What can hang from each mark
T: G U
M: G W
G: T
V: U W
U: D V
W: D M V
D: U W

Each row was made from one small tree. The marks that hang from a mark follow it in brackets, in alphabetical order. Every link used is in the known rows. Write each row's tree.
Known rows
W{D{U} M{G} V}: [-2.19 -1.10 -4.25 -0.86  0.83  4.81 -0.89 -1.24 -0.81  0.81 -0.45 -3.95
 -4.54  1.80  2.83  0.40 -1.73  2.26  2.80 -0.87  0.63 -3.27  2.55  6.73
  2.04  1.54]
T{G U{V{W}}}: [-3.33  1.08  1.51  0.68  0.57  0.81  1.75 -1.15 -1.32 -1.66  2.18  3.04
  1.63 -3.30 -1.89 -2.14  1.76 -3.11 -0.01 -1.61  0.67  0.01 -2.58 -6.19
  0.06  1.10]
W{D}: [ 1.34  0.47  0.11 -0.15  2.36 -0.41 -0.12  1.88 -0.41  2.80  0.85 -4.14
  2.90 -0.03 -0.87 -1.25 -0.93 -1.87  0.80 -0.14 -0.81 -0.60  2.14  0.00
  1.42 -0.18]
T{G}: [ 0.27  1.25 -0.45 -1.05  0.82 -2.71  0.91  0.86 -2.79  1.89  1.61 -1.13
  3.50 -2.04 -0.93 -0.78  0.41 -2.76  2.26 -0.91 -2.69  0.87  1.77 -2.74
 -2.56  0.62]
D{W{M{G{T}}}}: [ 2.13  2.86 -1.12 -1.46 -1.40 -2.40  2.50  2.66 -0.78  0.10 -1.08 -0.79
 -1.35  1.71  1.22 -0.64 -2.24 -0.17 -0.10  2.10 -1.13  0.20  1.21  2.11
 -0.82  0.13]
V{U}: [ 0.86 -1.32 -0.19  1.40 -0.32 -4.60 -0.13  1.93 -2.19  1.05  1.47 -0.90
  3.07 -0.55  0.11  1.94  1.10 -1.17 -1.45 -2.71 -0.71  0.63  3.19 -0.97
  0.10 -1.52]
W{V}: [ 1.22  1.10 -0.98 -0.50 -1.00 -0.94 -0.28  0.60  0.00  5.28  0.18 -2.11
  2.64 -0.08 -0.19 -0.08  0.27  0.26  1.22 -1.06 -0.80  0.30 -0.19  0.15
 -1.55  0.45]
U{D{W{M}}}: [ 3.10  0.30  1.67 -1.63  0.27 -2.10 -2.23  1.05  1.48  0.79 -1.40  1.59
 -1.43 -0.46 -2.79 -0.12 -0.35 -0.92 -1.70  1.73 -0.49  0.74  0.37  0.91
  0.35 -1.14]
M{G{T{U{V}}} W{D}}: [-0.39  1.39  0.97 -0.58  0.24  0.54  1.03 -2.22 -0.06 -2.19 -0.09 -2.27
  3.23  2.72  3.70 -1.02 -1.54  2.43  1.69  0.69  0.47 -0.24 -0.82 -1.21
 -1.04  0.73]
W{V{U{D}}}: [ 0.16 -0.17 -0.61  1.23 -1.01 -1.68 -3.22 -0.04  0.05  3.18  0.49 -0.65
  0.62 -0.21 -0.29  1.45  1.53  1.08  0.04 -2.57  0.65  0.95 -0.01  0.98
  0.04 -0.87]
D{U{V} W}: [-0.66 -1.20 -0.74  2.34 -0.90  0.39  1.28  1.88  2.68 -2.26 -1.62  1.72
 -2.49 -2.22 -3.04 -0.03 -0.16 -1.16 -2.52  2.58  0.37  0.12 -0.51 -1.12
  1.72  3.02]
D{U{V{W}}}: [-1.07 -3.37  0.23  3.06  0.33  1.37  1.46  0.17  1.27 -1.23  0.04  1.56
  0.46 -3.98 -2.28  1.12  2.19 -1.67 -0.98  1.22 -0.18 -0.66  0.59 -2.38
  0.11  1.32]
W{M{G} V{U{D}}}: [-0.33 -1.25 -2.61 -0.88 -1.00  0.54 -2.41 -0.99 -1.66  1.16  0.16 -0.29
 -3.54  2.29  3.03  2.70  0.32  2.55  1.35 -2.90  0.15 -0.56  1.73  5.78
 -0.27 -1.83]
D{U W}: [ 0.26  0.64 -0.38  1.46 -1.73 -2.21  1.68  2.19  1.20 -1.04 -2.38 -0.39
 -0.91 -2.23 -2.60 -1.03 -0.80 -1.33 -1.89  2.35 -0.09 -0.30  2.32 -0.87
  0.60  3.47]
G{T{U{D V{W{M}}}}}: [-1.05  1.15  3.39  1.22 -0.05 -2.91  0.72 -0.35 -2.39 -1.08  0.98  1.74
  1.59 -2.05 -0.93 -0.16  1.14 -0.21 -1.64  0.99  0.35  0.51 -3.93 -1.62
 -0.82 -0.76]
U{D{W{M{G{T}}}} V}: [ 1.00 -2.03  1.16  0.33  0.93  0.51 -2.38  0.43  2.33 -1.81 -0.53  3.47
 -3.72  0.15 -2.14  2.00  0.58 -0.17 -1.98  2.87  0.10  1.57 -3.93  2.10
  1.08 -1.95]
U{V}: [ 1.38 -3.40  0.41  0.86  1.59  0.55  0.44  1.74  0.73  1.39  1.49  0.97
  2.27 -1.11 -1.77  1.84  1.05 -1.74 -1.49  0.55 -1.08  0.87 -1.99 -1.05
 -0.15 -1.12]
D{W{M{G{T}} V{U}}}: [ 0.11  3.24 -2.56 -0.44 -2.51 -1.63  0.57  1.82 -1.09  0.54 -1.21 -1.10
 -3.52  2.50  2.38 -0.16 -1.71  2.09  0.03 -0.43  0.18  0.35  0.41  2.67
  0.23  0.35]
G{T{U}}: [-0.34  2.78  2.34  0.68 -1.05 -6.45  2.22  0.95 -4.13  0.96  1.06 -1.41
  5.12 -1.91 -0.21 -0.71 -0.16 -0.71 -0.45  0.52 -1.06 -0.03 -1.81 -2.17
 -1.68  1.07]
D{W{M{G{T}} V}}: [ 0.91  3.69 -2.13 -1.46 -2.32 -0.65  1.32  1.55 -0.33  1.65 -1.51 -1.43
 -2.77  2.50  1.84 -1.06 -2.46  1.35  0.66  1.25 -0.35 -0.03 -0.33  3.07
 -0.54  0.94]
W{M}: [ 2.62 -1.11 -0.31 -2.78  1.27 -1.51  1.45  2.02 -2.49  2.11  0.49 -0.33
  1.05  0.19  0.39  0.28 -0.98 -0.89 -0.87 -0.97 -2.27 -0.73  3.07  1.97
 -1.30 -1.80]

Write each row's tree
[ 0.83  3.17 -1.01  0.58 -2.37 -1.87 -0.13  2.38  1.24  2.20 -1.22 -1.02
 -0.90  1.10 -0.62 -1.11 -0.68  0.36 -0.91 -0.66  0.60  1.37  0.09 -0.83
  0.82  1.42]
D{W{V{U}}}
[ 1.57 -2.64  0.73  0.01  1.24  1.76 -2.62  0.48  3.36 -1.63 -0.46  3.77
 -3.89  0.29 -2.56  1.96  0.47 -0.46 -2.10  2.54  0.29  1.27 -3.16  1.98
  1.44 -1.89]
U{D{W{M{G}}} V}
[-1.18 -2.64 -0.42  1.86  2.56  1.96 -0.44  0.87  0.57 -0.40  0.74 -2.53
  0.53 -1.70 -1.87  0.15 -0.18 -1.54 -0.24  0.79  0.19 -1.28  1.09  0.27
  2.73  1.16]
W{D{U{V}}}
[ 0.39  1.41 -0.13 -0.12 -2.11 -1.35 -1.10 -2.81  0.06 -0.18 -0.67 -1.95
  2.29  2.93  4.78  1.09 -0.03  4.47  2.28 -0.77  0.12  1.36 -0.17  0.50
 -3.39 -0.16]
M{G{T} W{V{U{D}}}}
[-0.75  1.50 -1.54  1.59 -2.60 -0.15  0.66  1.16  1.97  0.42 -2.36 -0.88
 -2.28 -1.38 -1.92 -1.15 -0.74  0.52 -0.54  1.43  0.89 -0.35  0.76 -0.27
  0.75  4.27]
D{U W{V}}
[-0.47 -1.85  0.19  0.78  2.47  4.57  1.48  0.49  1.48 -0.19  1.40  1.12
 -0.98 -0.23  0.11  0.39  1.39 -1.16  0.11  0.41 -0.02 -0.36 -1.17 -0.62
  1.01 -2.39]
U{V{W{D M{G}}}}
[ 0.24  0.46  0.01 -1.05  0.84  1.72 -1.71 -0.61  1.58  1.63 -0.68 -2.58
  2.24  2.57  1.88 -1.58 -0.93  3.36 -0.41 -3.22  0.99  0.70  1.61 -2.08
  0.19 -0.30]
M{W{D V{U}}}
[ 0.89 -1.77 -0.80 -0.49  0.53  3.10  0.28 -2.23  2.26 -2.15 -0.88 -2.17
  1.76  2.39  2.91 -0.07 -0.96  1.80  1.86  0.87  0.19 -0.76  2.44 -0.35
 -0.65  0.90]
M{G W{D{U{V}}}}
[-0.86 -1.09  0.66  1.21  2.23  3.40  1.53  0.64  0.60 -0.45  1.39  0.58
 -1.08 -0.26  0.57  0.48  1.01 -0.68  0.19  1.04 -0.30 -0.03 -2.18 -0.68
  0.67 -2.13]
U{V{W{D M{G{T}}}}}
[-0.96 -3.62 -0.06  2.37  0.95  1.75  1.57  0.43  0.71 -1.59 -0.05  1.71
 -0.87 -3.52 -1.70  1.35  1.89 -1.15 -1.31  0.90 -0.45 -0.69  0.82 -1.41
  0.32  0.70]
D{U{V{W{M}}}}
[-3.84  1.19  1.45  0.74  1.35  1.75  1.51 -1.25 -1.41 -1.98  2.20  2.28
  1.25 -2.76 -2.00 -2.55  1.27 -2.75  0.42 -1.56  1.14 -0.30 -2.47 -5.75
  1.13  1.15]
T{G U{V{W{D}}}}
[ 0.47  1.28  1.77 -0.83 -1.85 -1.40 -0.77 -1.21  0.23 -0.28 -0.86  1.94
 -0.24 -0.44 -1.83 -1.16 -0.38 -0.44 -1.08  0.00  1.72 -0.99 -0.93 -0.18
  1.20  1.15]
T{U{D{W{M{G} V}}}}
[-2.45  0.50  1.85  0.18  0.25 -0.03 -1.26 -1.44 -0.15 -2.91  1.00  4.55
 -0.86 -2.63 -4.04 -1.53  0.75 -2.70 -1.18 -0.21  1.23  0.64 -3.73 -4.41
  1.44  1.64]
T{G U{D{W} V}}
[ 1.20  1.18 -1.49 -1.83 -0.28  3.24 -0.41 -2.26  2.19  1.31 -0.80 -3.69
  2.20  4.08  4.06 -1.11 -1.38  3.10  3.52 -0.29  0.16 -0.44  1.77  0.39
 -1.56  0.75]
M{G W{D V}}
[-0.37  0.16  0.90  0.94 -0.22 -1.18  1.87  1.65 -1.73 -0.48  0.91  0.92
 -0.23 -1.19  1.21  0.40  2.68 -0.52 -1.26 -3.29 -0.09  0.37  3.51 -2.12
  0.24 -3.44]
V{U W{M}}
[ 2.30  0.26 -0.25 -1.87  0.50  1.38  0.70 -1.46  1.53 -0.21 -0.68 -3.29
  3.57  3.59  3.35 -1.02 -1.72  1.34  2.46  0.37 -0.59 -0.30  3.11 -0.65
 -1.56 -0.16]
M{G W{D}}
[-3.25  0.27  2.98  0.60  0.86  0.72 -0.81 -2.37 -0.09 -2.51  1.72  4.62
  0.29 -3.64 -3.46 -1.57  2.40 -2.92 -0.32 -0.96  1.22  0.49 -3.60 -5.53
  0.47  0.28]
T{G U{D V{W}}}
[ 1.78 -2.13  1.89  0.90  0.84  0.56 -2.97  0.71  4.04 -0.64 -0.55  3.40
 -1.90 -0.91 -4.21  1.20  1.11 -1.11 -2.84  2.73  0.63  2.03 -3.83 -0.39
  1.68 -1.43]
U{D{W} V}
[ 0.63 -1.75  0.86 -0.48  2.17  2.20 -0.26 -0.53  2.04 -1.01 -1.02 -1.21
  2.55  0.59  0.00 -1.43 -0.70  1.46 -1.25 -0.71  0.28  0.25  1.59 -2.61
  0.23  0.77]
M{W{D{U{V}}}}
[ 1.40 -2.66  1.35 -0.25  1.62  1.57 -2.71  0.93  3.37 -1.30 -0.61  4.08
 -3.50 -0.46 -3.53  1.38  0.45 -0.67 -3.23  2.09  0.32  1.42 -3.66  1.10
  1.78 -2.18]
U{D{W{M}} V}
[ 0.36 -2.42  2.29  1.11  1.72  2.26 -1.60 -0.93  2.16 -1.16  0.61  3.60
 -1.75 -1.58 -1.59  2.06  2.80 -0.49 -0.50  2.00 -0.04  1.13 -3.62  0.06
 -0.28 -3.45]
U{D V{W{M{G{T}}}}}
[ 1.48  1.80  1.41 -1.33 -1.83 -2.63  2.14 -2.12 -1.30 -1.39 -0.60 -1.16
  5.09  2.20  3.75 -0.69 -1.00  2.28  1.56  0.74 -0.59  0.26  0.12 -1.76
 -3.85  0.73]
M{G{T{U}} W}
[ 1.90 -0.08 -1.23 -1.75  0.03 -2.37  2.11  0.95 -3.71  0.88  0.64 -1.49
  0.71  1.19  2.94  1.67 -1.17  0.07  1.44  0.41 -2.57 -0.97  2.17  4.04
 -2.49 -1.45]
W{M{G{T}}}
[-3.27  0.28 -4.07 -0.18  0.71  3.30 -0.57 -1.41 -1.99  0.21 -0.43 -4.40
 -4.29  1.24  3.61  0.47 -1.96  2.75  3.02 -0.23  0.42 -2.65  1.51  6.70
  1.38  1.77]
W{D{U} M{G{T}} V}
[ 0.58  2.30 -2.69 -0.94 -2.25 -0.15  0.42  1.70  0.10  0.97 -1.30 -0.69
 -3.78  2.69  1.83 -0.10 -1.67  1.33 -0.06 -0.70  0.27  0.25  1.37  2.74
  0.51  0.37]
D{W{M{G} V{U}}}
[-0.81  0.66 -0.13  0.40  0.84  2.95  2.43  0.12  0.13 -0.60 -0.05 -1.46
 -1.07 -1.12  1.28 -1.23  1.04 -1.02  1.97  0.34  0.02 -1.75  3.27 -0.16
  0.63 -1.05]
V{W{D{U} M{G}}}
[-0.36  1.42 -2.01 -1.59 -1.42 -0.04  0.79 -0.93 -3.25  2.15  0.21 -1.64
 -1.31  2.12  3.62  0.70 -1.37  2.37  2.23 -1.15 -0.54 -1.14 -0.04  4.48
 -1.76  0.15]
W{M{G{T{U}}} V}
[ 1.10 -0.79 -0.59 -1.01  0.28  1.87  0.41 -1.95  1.79 -1.61 -1.16 -3.07
  2.55  2.19  2.90 -0.57 -1.15  1.56  2.11  0.81  0.04 -0.96  3.43 -0.20
 -1.19  1.26]
M{G W{D{U}}}
[ 0.97 -0.52  0.83  1.50 -0.75 -4.49 -2.66  1.75 -0.02 -0.27  0.09  0.97
  0.18 -0.90 -1.55  1.74  1.48 -0.80 -2.44 -1.31  0.41  1.52  1.65 -0.57
  1.34 -1.84]
V{U{D{W}}}
[-0.48  1.07 -1.74 -1.80 -1.08 -0.22 -0.51 -1.70 -2.55  1.83  0.00 -1.04
 -2.00  1.79  2.87  1.06 -0.81  2.45  2.02 -0.57 -0.26 -1.14 -0.49  4.76
 -1.63 -0.17]
W{M{G{T{U{D}}}} V}
[-0.99 -0.01 -2.29 -0.08 -1.23 -0.88 -2.20 -1.04 -2.74  0.90  0.42 -1.13
 -3.23  2.33  3.80  2.90  0.15  3.30  1.34 -2.28  0.12 -0.22  0.42  6.15
 -0.80 -1.86]
W{M{G{T}} V{U{D}}}
[-2.70 -0.05  0.99  0.27  0.67 -0.52  0.99 -1.18 -2.47 -1.54  2.35  2.38
  2.00 -2.52 -2.38 -1.23  0.66 -2.92 -0.53 -1.70  0.00 -0.08 -2.23 -4.76
  0.13  1.70]
T{G U{V}}
[-1.22  0.84  2.14 -1.05 -0.01 -2.94 -1.06 -1.97 -2.33 -1.11  1.30  2.09
  2.28 -2.97 -3.07 -1.69  1.12 -2.94  0.40 -1.27  0.06 -0.02 -0.74 -3.87
 -0.38  1.56]
T{G U{D}}
[ 2.18  1.04  0.25 -1.28 -0.90 -0.65 -2.61  0.05  1.95  1.25 -1.57  0.84
 -2.75  0.74 -1.47  0.15 -0.23  0.30  0.00  1.29  0.16  0.65 -0.19  2.78
  0.22 -0.70]
U{D{W{M{G} V}}}
[-1.43 -0.42  2.77  1.29  0.72  1.69  1.72 -0.07  0.51 -0.63  1.27  2.05
  2.31 -1.83 -2.10 -1.42  0.96 -2.09 -1.82 -0.67  1.65 -1.00 -2.53 -4.29
  1.98  0.29]
T{U{V{W{D}}}}
